Every row comes from one small tree of marks. The marks that hang from a mark follow it in brackets, in alphabetical order. Every link used is in the known rows. Which tree was each row made from?
Known rows:
gibov{tiputud{bise}}: [-2.798 -1.730 -2.515 -2.821 -0.157  2.865  1.392 -1.798  3.681 -1.357
  1.122  1.200  2.265  2.257  0.345 -1.419 -2.094 -1.797 -1.923 -1.654
 -0.911  5.745  7.649  1.493]
gade{kufoto{kasin{lunan}} rurumi}: [-0.441 -2.456  1.188 -1.466  5.302 -3.504 -1.289 -1.015 -1.180  2.997
  1.248 -0.117 -0.750  0.539  0.093  0.267  1.659 -1.147 -2.647 -3.095
  1.079  1.306  8.796 -1.830]
tiputud{bise gibov}: [-2.174 -1.240 -3.429 -2.767 -0.832  3.139  0.037 -2.357  2.504  0.169
  0.474  1.558  1.526  2.522 -0.009  0.569 -1.897 -1.742 -1.597 -1.642
 -1.123  6.083  8.953  1.821]
sapet{gibov{tiputud}}: [-2.925 -2.857 -1.872 -2.650 -0.878  2.710 -0.460 -1.329  4.682 -3.820
 -1.098  0.144  0.107  1.847  0.867 -1.250 -2.490 -2.543 -1.354 -2.393
 -0.270  5.788  7.265  1.963]
kizo{lunan zibek{bise}}: [-3.776 -2.520 -3.035 -4.856 -1.289 -0.781  4.768 -1.379 -0.582 -1.611
 -0.791 -1.016  4.272  3.042  1.037 -0.095  0.600 -1.451 -4.262 -1.219
 -0.591 -0.270  1.468  0.294]
lunan{kasin{kufoto{gade}}}: [-1.983 -0.476 -0.846 -4.794  2.715 -2.307 -0.053 -1.097 -1.340 -0.571
  0.652 -1.745 -0.286  2.724  0.123 -0.932  2.759 -1.934 -2.411 -0.353
  1.587  1.937  5.267 -1.983]
bise{tiputud{gibov} zibek{kizo{lunan{kasin}}}}: [-1.344 -1.947 -3.253 -3.298 -3.611  2.131  3.863 -1.859  0.035 -1.215
 -3.636 -0.024  2.765  2.503 -1.943 -1.047 -0.287 -4.187 -4.216 -1.998
 -0.372  3.517  4.703  0.872]
kasin{kufoto lunan}: [-2.035 -2.105 -1.608 -2.422  2.266 -1.149  1.386 -2.467 -1.751  0.419
 -0.630 -2.094  2.540  2.925  0.940  0.786  0.755 -2.325 -2.863 -3.283
  0.573  1.090  4.411 -0.994]
zibek{bise{tiputud} kizo{lunan}}: [-2.728 -3.215 -3.606 -3.476 -1.936  0.409  5.212 -2.336 -1.004 -1.749
 -1.305 -0.070  4.549  1.380 -1.387 -0.976 -0.968 -3.424 -4.294 -3.077
 -0.292  1.051  2.229  0.227]
zibek{kizo}: [-1.595 -2.769 -2.509 -3.884  0.407 -0.281  2.043 -2.134 -0.071 -1.420
  0.191  0.566  2.423  1.959  0.161 -1.826 -0.599 -2.839 -2.807 -2.782
  1.116  2.776  4.549  0.233]
sapet{gibov{tiputud{bise{zibek{kizo}}}}}: [-3.035 -3.075 -2.052 -3.484 -2.356  3.010  2.130 -1.742  4.119 -2.824
 -2.041  0.720  2.186  2.678  0.052 -1.870 -2.824 -2.449 -2.083 -2.463
 -0.630  6.519  6.079  1.506]
kasin{kufoto{gade{rurumi}}}: [-0.868 -1.480  0.224 -4.200  4.540 -1.532 -1.063 -2.070  0.461  0.054
  2.042 -0.980 -0.813  1.552 -0.716 -0.615  2.293 -2.354 -1.485 -1.495
  1.511  1.602  6.791 -2.551]
kufoto{gade}: [-1.058 -1.466 -0.555 -3.439  2.506  0.062 -1.460 -1.858  1.600 -1.100
  2.036  0.105  0.293  1.946 -0.407 -1.705  0.412 -2.573 -1.374 -1.642
  0.959  2.855  6.586 -0.731]
zibek{bise{tiputud{gibov}} kizo}: [-2.616 -3.529 -4.409 -3.120 -2.431  1.975  3.443 -2.800  1.175 -1.589
 -2.016  0.934  3.025  0.404 -1.344 -1.064 -2.324 -3.710 -2.964 -2.806
 -0.524  3.052  5.116  0.763]
zibek{bise{tiputud{gibov}} kizo{lunan}}: [-2.343 -3.263 -4.248 -3.066 -2.674  1.421  4.406 -2.487 -0.799 -1.782
 -1.444  0.226  3.462  1.339 -1.421 -0.168 -1.568 -3.490 -4.006 -3.065
 -0.690  1.777  3.643  1.021]
kizo{lunan{kasin{kufoto{gade}}} zibek{bise}}: [-3.534 -1.506 -1.921 -6.196  0.226 -3.340  4.735 -0.618 -3.075 -1.347
 -0.399 -2.677  2.676  3.632  0.864 -0.210  3.151 -0.908 -4.543 -0.219
  0.351 -1.550  0.621 -1.687]
kufoto{kasin}: [-1.751 -2.376 -1.517 -2.495  2.667 -1.173 -0.572 -1.689 -0.523  0.122
 -0.587 -0.270  0.855  0.828 -0.255 -0.103  0.829 -1.864 -2.726 -2.508
  0.167  2.258  7.151 -0.554]
sapet{gibov{tiputud{bise}}}: [-3.206 -2.455 -2.013 -2.683 -1.322  3.122  0.226 -1.435  4.837 -3.018
 -0.812  0.545  1.079  2.370  0.696 -1.177 -2.824 -1.974 -1.348 -2.444
 -0.890  6.722  7.438  2.092]
tiputud{bise{zibek{kizo{lunan{kasin{kufoto}}}}} gibov}: [-2.031 -1.262 -3.206 -4.727 -2.069  1.236  3.805 -2.300 -1.329  0.708
 -1.453  0.210  2.702  4.023 -0.934  0.647  0.285 -1.870 -3.724 -0.960
 -0.630  4.400  5.421  0.227]
zibek{bise{tiputud} kizo{lunan{kasin}}}: [-2.809 -2.385 -3.593 -3.889 -2.168 -0.515  5.661 -1.676 -2.204 -1.446
 -1.816 -0.700  4.193  1.730 -1.152 -1.331 -0.146 -3.087 -4.678 -2.275
 -0.033  0.909  1.600 -0.159]
bise{tiputud{gibov} zibek{kizo{lunan{kasin{kufoto}}}}}: [-1.555 -2.024 -3.109 -3.851 -2.994  1.371  3.975 -1.979 -0.742 -1.095
 -3.684 -0.646  2.538  2.668 -1.851 -0.379  0.602 -4.110 -4.362 -1.910
 -0.117  2.925  4.593  0.204]
tiputud{bise{zibek{kizo{lunan}}} gibov}: [-1.724 -1.810 -3.373 -3.756 -2.648  2.782  3.258 -2.641  0.320  0.455
 -1.069  1.343  3.282  3.545 -1.106  0.263 -1.196 -2.273 -3.278 -1.671
 -1.063  5.107  6.021  1.263]

Write each row's tree:
[-1.296 -0.239 -0.241 -4.639  3.525 -2.522 -0.174 -1.044 -1.091  0.236
  1.111 -1.613 -0.898  2.241 -0.206 -1.157  3.110 -1.837 -2.131 -0.219
  1.702  1.767  5.726 -2.532]
lunan{kasin{kufoto{gade{rurumi}}}}
[-3.827 -1.544 -3.243 -4.762 -2.378 -1.130  5.527 -0.434 -1.013 -1.703
 -2.209 -1.892  4.064  2.812  0.589 -0.928  1.290 -1.777 -4.792 -0.957
 -0.696 -0.237  1.136  0.056]
kizo{lunan{kasin} zibek{bise{tiputud}}}
[-3.750 -2.973 -3.913 -3.956 -2.387  1.493  3.057 -1.739  3.058 -1.899
 -2.501  0.018  3.200  1.339  0.440 -0.936 -1.243 -2.605 -2.888 -1.707
 -1.115  2.115  4.923  0.914]
kizo{zibek{bise{tiputud{gibov}}}}
[-2.421 -2.333 -2.556 -4.533 -0.624 -1.718  4.995 -1.684 -3.085 -1.492
 -0.849 -1.509  3.164  1.885 -1.538 -1.078  1.176 -3.013 -4.477 -2.210
  0.461  0.006  1.616 -1.517]
zibek{bise{tiputud} kizo{lunan{kasin{kufoto{gade}}}}}
[-3.026 -1.884 -2.302 -3.318 -1.022  3.507  2.467 -2.042  3.915 -0.871
 -0.447  1.403  3.109  2.610 -0.306 -1.672 -1.936 -2.196 -2.365 -0.994
 -1.088  5.892  7.028  0.997]
gibov{tiputud{bise{zibek}}}
[-1.148 -1.912 -0.225 -2.651  3.598 -1.774  0.228 -2.203 -1.855  0.200
  0.897 -2.347  1.462  2.967  0.262  0.101  1.424 -2.332 -2.276 -3.255
  1.004  0.633  4.517 -1.958]
kasin{kufoto{gade} lunan}
[-2.028 -1.971 -3.153 -2.423 -2.825  4.332  1.107 -2.512  3.978 -0.896
 -3.852  0.959  2.142  1.501 -1.791 -0.779 -1.506 -4.461 -2.480 -1.606
 -1.078  5.159  7.891  1.132]
bise{tiputud{gibov} zibek}
[-3.205 -1.551 -2.638 -5.213 -1.280 -1.739  4.336 -0.647 -1.867 -1.691
 -1.399 -2.597  2.232  3.006  0.128  0.101  2.385 -1.785 -4.385 -0.724
 -0.413 -0.595  2.254 -0.731]
kizo{lunan{kasin{kufoto{gade}}} zibek{bise{tiputud{gibov}}}}
[-0.965 -1.975 -2.210 -3.934 -2.080  0.936  3.237 -1.856 -0.825 -1.175
 -2.715 -0.848  1.857  2.685 -2.236 -0.799  0.977 -4.130 -3.957 -1.980
  0.133  2.596  4.721 -0.465]
bise{tiputud{gibov} zibek{kizo{lunan{kasin{kufoto{gade}}}}}}
[-3.809 -1.511 -3.026 -5.431 -1.485 -1.961  5.389 -0.556 -1.978 -1.368
 -1.303 -1.777  3.727  3.429  1.147 -0.584  1.739 -1.014 -4.702 -0.163
 -0.220 -0.485  0.635 -0.186]
kizo{lunan{kasin} zibek{bise}}
[-2.502 -1.568 -2.353 -4.041 -1.647  1.738  4.478 -1.369  0.744 -0.989
 -0.353  0.522  3.437  3.451 -0.357 -1.875 -0.745 -1.860 -3.652 -1.052
 -0.644  4.645  4.576  0.800]
gibov{tiputud{bise{zibek{kizo{lunan{kasin}}}}}}
[-1.435 -2.882 -3.358 -3.045 -3.279  3.448  2.644 -2.625  2.532 -1.184
 -3.788  0.996  2.807  1.506 -1.946 -1.505 -1.679 -4.682 -3.155 -2.551
 -0.461  4.633  6.475  0.917]
bise{tiputud{gibov} zibek{kizo}}
[-1.760 -2.526 -2.408 -3.505 -2.567  1.594  4.389 -2.253  0.684 -1.265
 -3.257  0.016  4.465  2.316 -1.875 -1.808 -0.383 -4.402 -4.352 -2.778
 -0.159  2.671  3.442  0.139]
bise{tiputud zibek{kizo{lunan}}}
[-1.683 -2.495 -2.111 -4.582 -1.221  0.449  4.118 -2.378 -0.846 -0.650
 -1.776  0.200  3.947  3.220 -0.993 -1.296  0.266 -3.181 -4.176 -1.632
  0.553  2.231  2.690 -0.241]
bise{zibek{kizo{lunan}}}
[ 1.006 -1.974  1.221 -1.114  5.649 -2.772 -1.337 -1.371 -1.934  2.094
  1.505 -1.540 -0.513  0.583 -1.192 -1.080  2.159 -1.507 -1.923 -3.634
  0.743  0.320  6.512 -2.650]
kufoto{gade{rurumi} kasin{lunan}}
[-2.399 -2.275 -2.442 -3.673 -1.414  2.423  4.131 -1.892  1.676 -1.178
 -0.088  0.968  3.758  3.141 -0.482 -1.542 -1.474 -2.082 -3.381 -1.611
 -0.849  4.768  5.107  1.110]
gibov{tiputud{bise{zibek{kizo{lunan}}}}}
[ 0.486 -1.847  1.073 -2.507  5.571 -2.403 -2.262 -1.329 -0.282  1.221
  2.010 -0.515 -1.572 -0.007 -1.555 -1.347  2.314 -1.627 -1.572 -2.330
  1.025  1.311  7.920 -2.583]
kufoto{gade{rurumi} kasin}
[-1.694 -1.148 -3.445 -4.218 -2.743  1.994  3.694 -2.114 -0.641  0.586
 -1.404  0.881  3.021  3.823 -0.987 -0.019 -0.400 -1.907 -3.561 -1.060
 -0.835  4.934  5.527  0.916]
tiputud{bise{zibek{kizo{lunan{kasin}}}} gibov}
[-2.716 -0.961 -2.236 -5.087 -0.678 -2.185  3.829 -0.005 -1.780 -1.553
 -0.473 -1.981  2.760  3.955  1.662 -0.816  2.296 -1.111 -4.417 -0.810
  0.383  0.226  1.727  0.356]
kizo{lunan{kasin} zibek}
